Each row was made from one path, in order. Every step used is in the known rows, and no mark comes twice. Write each row's path.
Known rows
rofe -> pilim -> guno: [-0.28  1.01 -2.29 -1.88 -0.02 -0.61 -1.26  0.30  1.98 -0.62 -1.03  2.00
  0.77 -2.21  0.90  0.93  1.33  0.32 -3.40 -0.84  3.76]
kipo -> lofar -> rofe: [ 4.60  0.31 -0.42  3.19 -0.62  1.54  1.52 -1.17 -0.86  1.55 -1.32 -1.50
 -1.19  0.57 -1.84 -0.50 -0.09  0.71  4.36  2.81  2.31]
daba -> rofe -> karo -> guno: [-5.27 -1.15  2.56  1.43 -2.35  4.16 -2.08 -1.04 -0.66 -1.33  2.75 -2.05
  3.01  4.62  2.63  1.68  4.30  3.23 -0.56  0.66 -1.88]
kipo -> lofar -> guno: [ 3.85  0.17  0.49  3.00  1.75 -0.20 -0.52 -0.32  0.08 -0.02 -1.99  0.90
  0.92 -1.10 -0.77 -1.22 -2.58  2.38 -0.77  1.26  4.00]
kipo -> lofar -> rofe -> daba: [-0.15  0.73  0.73  4.90  0.91  2.87  2.53  1.13 -0.45  3.48 -0.24 -2.73
 -1.15  3.38 -1.33 -0.63 -1.17  1.84  7.67  1.72 -1.59]
pilim -> guno -> lofar: [ 2.99 -1.78 -1.84  0.57  0.19 -3.21 -0.68  2.31 -1.06  0.11 -0.14 -0.66
 -2.24 -4.45 -1.88  1.70 -2.52 -2.59 -4.90  0.79  2.96]
karo -> guno: [-0.93  0.54  0.36  1.85 -0.55  4.08  0.09  0.05 -0.84 -0.96  3.21 -1.72
 -0.40  2.96  1.21  0.17  2.09  1.86 -5.46  0.09  3.41]
pilim -> guno -> karo: [ 1.95  0.79 -0.45 -1.97 -0.37 -3.07  1.80  0.08  0.56 -1.47  0.80 -0.48
  1.06 -3.68  0.95  2.30 -0.62 -2.79 -4.89 -0.08  5.08]
lofar -> guno: [-0.72  1.03  1.35  1.37  0.83  1.67 -1.43  1.16 -0.61 -1.09  0.87  0.86
  1.16 -0.11  0.91 -2.24 -0.26  1.64 -2.94  0.02  4.53]
guno -> pilim -> rofe: [ 2.76  3.67 -1.92 -0.65 -0.81  0.41  0.27  1.45  1.21  0.24  0.44  0.87
 -4.18 -2.18 -0.21 -0.42 -1.04 -3.51  2.51 -0.92 -0.37]
guno -> pilim: [ 1.54  3.21 -0.10 -1.34  0.34  1.68  0.34  1.21  2.18 -0.91  0.45  2.53
 -2.57 -0.66  0.45 -2.88 -0.05 -1.54 -1.78 -2.73  2.61]
guno -> karo: [ 3.25  2.04  0.84 -1.76 -0.75 -1.11  2.67 -2.63  1.44  0.20  1.88 -2.98
  0.63 -1.12  0.10 -0.53  1.18 -0.35 -4.01 -0.47  4.42]
rofe -> karo -> guno -> lofar -> kipo: [-4.09 -5.59  1.09 -1.49  3.08 -0.48  1.45 -0.09 -1.85 -3.33  2.60 -3.00
 -0.46  1.99  0.63  0.19  0.19 -0.80 -5.79 -3.23 -5.13]
daba -> rofe -> karo: [-2.55  1.14  3.59  0.18 -2.70  2.71 -1.37 -2.94  0.91 -0.40  0.93 -2.47
  2.09  2.47  0.85 -0.58  3.60  2.61  2.28  1.21 -1.21]
karo -> guno -> pilim -> rofe -> daba: [-4.79  1.83 -1.72  1.81  1.13  3.15  0.76  5.65 -0.18  1.10  3.15 -0.25
 -3.23  3.36  2.12  1.63 -1.33 -1.81  3.16 -2.65 -4.79]
daba -> rofe -> pilim: [-2.05  1.87 -1.70 -0.67 -3.07  2.42 -3.05 -3.28  1.61  3.21 -1.38 -0.22
  2.87  2.30  0.01 -0.64  3.12  3.98  0.51 -0.22  2.16]
daba -> rofe -> karo -> guno -> lofar: [-2.59 -4.21  0.99  1.39 -1.78  0.34 -2.65  0.21 -1.50  0.20  2.42 -3.17
  1.90  2.80  0.58  2.48  2.47  1.72 -1.79  0.14 -3.59]
pilim -> rofe: [ 3.29  3.08 -0.54  1.28 -1.92  1.33  0.61 -1.62 -0.42  1.24  1.30 -3.77
 -2.98 -1.00 -1.32  0.54  0.24 -0.77  1.48  2.95  0.98]
daba -> rofe: [-1.10  2.23  0.68  1.75 -3.32  3.81 -1.78 -2.68 -0.60  2.18  0.35 -1.68
  1.27  2.05 -0.88 -0.53  0.97  2.45  0.36  1.94  3.11]
guno -> pilim -> rofe -> lofar -> kipo: [ 0.56  0.51 -0.08 -3.42  1.63 -1.47  2.41 -2.04 -0.12 -0.40 -2.73  2.79
 -3.63 -1.23 -2.62 -1.90 -3.21 -3.09  3.72 -0.10 -7.42]
kipo -> lofar -> guno -> pilim -> rofe -> karo: [ 3.35  0.10  0.37 -0.07  2.58 -3.70 -0.53  2.35  1.97 -2.69 -2.18  3.50
 -1.09 -3.25  1.33  0.36 -2.42 -2.35  6.46 -1.26 -4.56]
daba -> rofe -> lofar -> kipo: [-3.39 -0.93  2.27 -0.65 -1.00  1.74  0.25 -6.10 -1.63  1.69 -3.07  0.26
  1.69  2.97 -3.22 -1.98 -0.86  3.00  1.54  2.77 -3.94]

Write each row's path
[ 4.66  1.20 -2.57  1.37  2.00 -2.58 -0.91  2.96  0.57  0.00 -3.09  4.14
 -2.00 -3.45 -0.40  0.35 -5.01 -2.44  4.40 -0.45 -0.31] | kipo -> lofar -> guno -> pilim -> rofe
[ 3.50  0.71 -0.69  0.79  2.81 -1.31 -0.90  2.58  1.69 -1.14 -2.88  5.80
 -0.26 -2.06  0.34 -2.20 -3.96 -0.63  0.10 -2.44  2.89] | kipo -> lofar -> guno -> pilim
[-1.29  1.15 -0.96 -0.41  0.66  3.14 -0.17  2.93  0.60 -1.96  2.48  3.03
 -1.63  2.10  2.30 -0.83  0.62 -0.87 -4.53 -3.61  1.89] | karo -> guno -> pilim
[-1.47 -0.82  2.94  1.77 -1.63  0.47 -3.46 -2.17 -1.45  1.66 -2.60  2.80
  3.99  1.40 -1.29 -0.90 -0.06  4.68  2.38  4.23 -1.05] | daba -> rofe -> lofar -> guno
[-2.10 -3.97 -4.39 -3.65  2.71 -4.25 -0.37  0.32 -0.55 -0.34 -2.52  1.11
 -0.18 -3.40 -0.97  0.59 -2.96 -2.35 -5.56 -3.67 -0.14] | rofe -> pilim -> guno -> lofar -> kipo
[-0.25 -0.69  2.86 -1.79  1.52  0.55  2.89 -5.33 -0.49 -0.48 -1.73 -0.36
 -0.86  1.09 -3.02 -3.26 -0.98  1.78 -1.36  1.79 -3.18] | rofe -> lofar -> kipo
[ 3.76 -1.67 -4.18 -1.68  0.37 -5.54  1.50 -0.03  1.26  0.76 -3.02  1.71
  2.82 -3.29  0.65  3.80  0.24 -1.83  2.33 -0.21  2.63] | kipo -> lofar -> rofe -> pilim -> guno -> karo
[-0.30 -1.27  2.63 -0.64 -1.61 -3.24 -1.40 -2.80 -0.64  1.73 -2.17  2.01
  5.84 -0.24 -0.68  0.42 -0.18  2.95  1.12  2.88 -0.61] | daba -> rofe -> lofar -> guno -> karo
[-0.02 -2.40 -0.91 -1.14  1.84 -0.97  1.55 -1.83 -1.84  0.43 -0.11 -2.76
 -2.44 -0.85 -2.83 -2.15 -3.00 -1.30 -4.81 -1.81 -0.07] | guno -> lofar -> kipo
[ 2.55 -1.70 -1.02  1.60 -0.94 -0.34  0.04  1.39 -2.56  1.95  1.25 -2.88
 -2.27 -0.33 -1.99 -0.56  0.37 -1.10  0.68  1.22  0.94] | guno -> lofar -> rofe
[-1.88  3.91 -0.79  0.71  0.74  1.72  1.32  3.80  1.51  2.09  1.15 -0.39
 -4.07  0.83  0.22 -0.55 -2.13 -2.56  5.97 -2.02 -4.26] | guno -> pilim -> rofe -> daba
[ 1.04  0.37 -2.70 -4.32 -0.07 -4.48  0.81 -0.64  2.71 -0.53 -0.46  0.96
  2.64 -3.63  1.73  2.36  1.48 -1.46 -4.71 -2.13  4.28] | rofe -> pilim -> guno -> karo
[-2.15  0.14 -2.93 -3.22 -2.41 -3.34 -1.77 -1.30  1.34  1.44 -1.83  1.48
  5.28 -1.90  1.50  3.77  1.22 -0.03 -1.56 -1.03  3.56] | daba -> rofe -> pilim -> guno -> karo
[ 3.91 -0.44  1.51 -1.20  0.08 -5.67  0.98 -1.68 -0.31  0.70 -1.14  0.04
  1.72 -3.45 -1.12  1.55 -0.82 -0.41  2.39  3.88 -2.76] | pilim -> rofe -> lofar -> guno -> karo
[ 1.37 -0.30  3.61  0.68  0.85 -0.58 -0.89 -1.32 -0.02 -0.50 -1.53  2.41
  1.38 -0.44 -1.29 -2.36 -0.01  3.50 -0.72  3.18 -0.31] | rofe -> lofar -> guno
[-4.63  1.43  1.77  3.27 -0.06  4.87  1.73  2.78 -1.40  2.41  2.53 -3.11
 -0.81  4.55  0.59 -1.57  1.32  1.32  5.56  0.34 -1.10] | lofar -> rofe -> daba
[-4.13 -1.79  2.70  1.13 -0.39  3.69  0.49  1.89 -1.70 -3.23  4.21 -1.99
  0.91  4.38  3.55  0.85  5.62  0.88  1.21  0.17 -2.06] | lofar -> rofe -> karo -> guno
[-2.29  0.00  1.92 -2.00  1.35  1.88  0.21  2.58  2.19 -4.37  3.65  2.21
 -0.76  2.14  3.87 -0.64  3.23 -0.90 -2.65 -4.03 -2.35] | rofe -> karo -> guno -> pilim
[ 3.84  0.05 -2.59  0.90 -0.26  0.24  0.35 -1.95  1.31  2.42 -2.57  0.06
  0.42  0.78 -0.98 -0.59  1.88  2.34  4.41  0.80  1.39] | kipo -> lofar -> rofe -> pilim
[ 1.20 -2.85 -2.06  1.46 -0.50 -2.55 -0.85  4.34 -3.42  0.07  0.14 -0.33
 -1.91 -3.05 -1.21  2.27 -1.48 -3.64 -0.32  1.51  1.52] | pilim -> guno -> lofar -> rofe
[-1.15 -3.56 -2.13 -1.38  2.55 -3.03  0.97  1.09 -2.77 -1.17 -1.01 -0.37
 -1.93 -3.26 -1.81  0.66 -4.86 -3.75 -5.76 -1.61  0.67] | pilim -> guno -> lofar -> kipo
[ 1.95  1.99  2.40 -0.26 -1.18  0.21  0.97 -1.72  1.14 -1.40  2.02 -4.64
 -2.16 -1.00  0.33  0.65  2.76 -0.50  3.42  2.12 -3.53] | pilim -> rofe -> karo
[-5.67 -0.50  1.40 -0.69 -1.23  2.98 -2.32  1.83  0.78 -2.42  2.11  2.69
  1.90  4.06  3.85  0.72  3.07  0.50  0.46 -3.15 -3.04] | daba -> rofe -> karo -> guno -> pilim
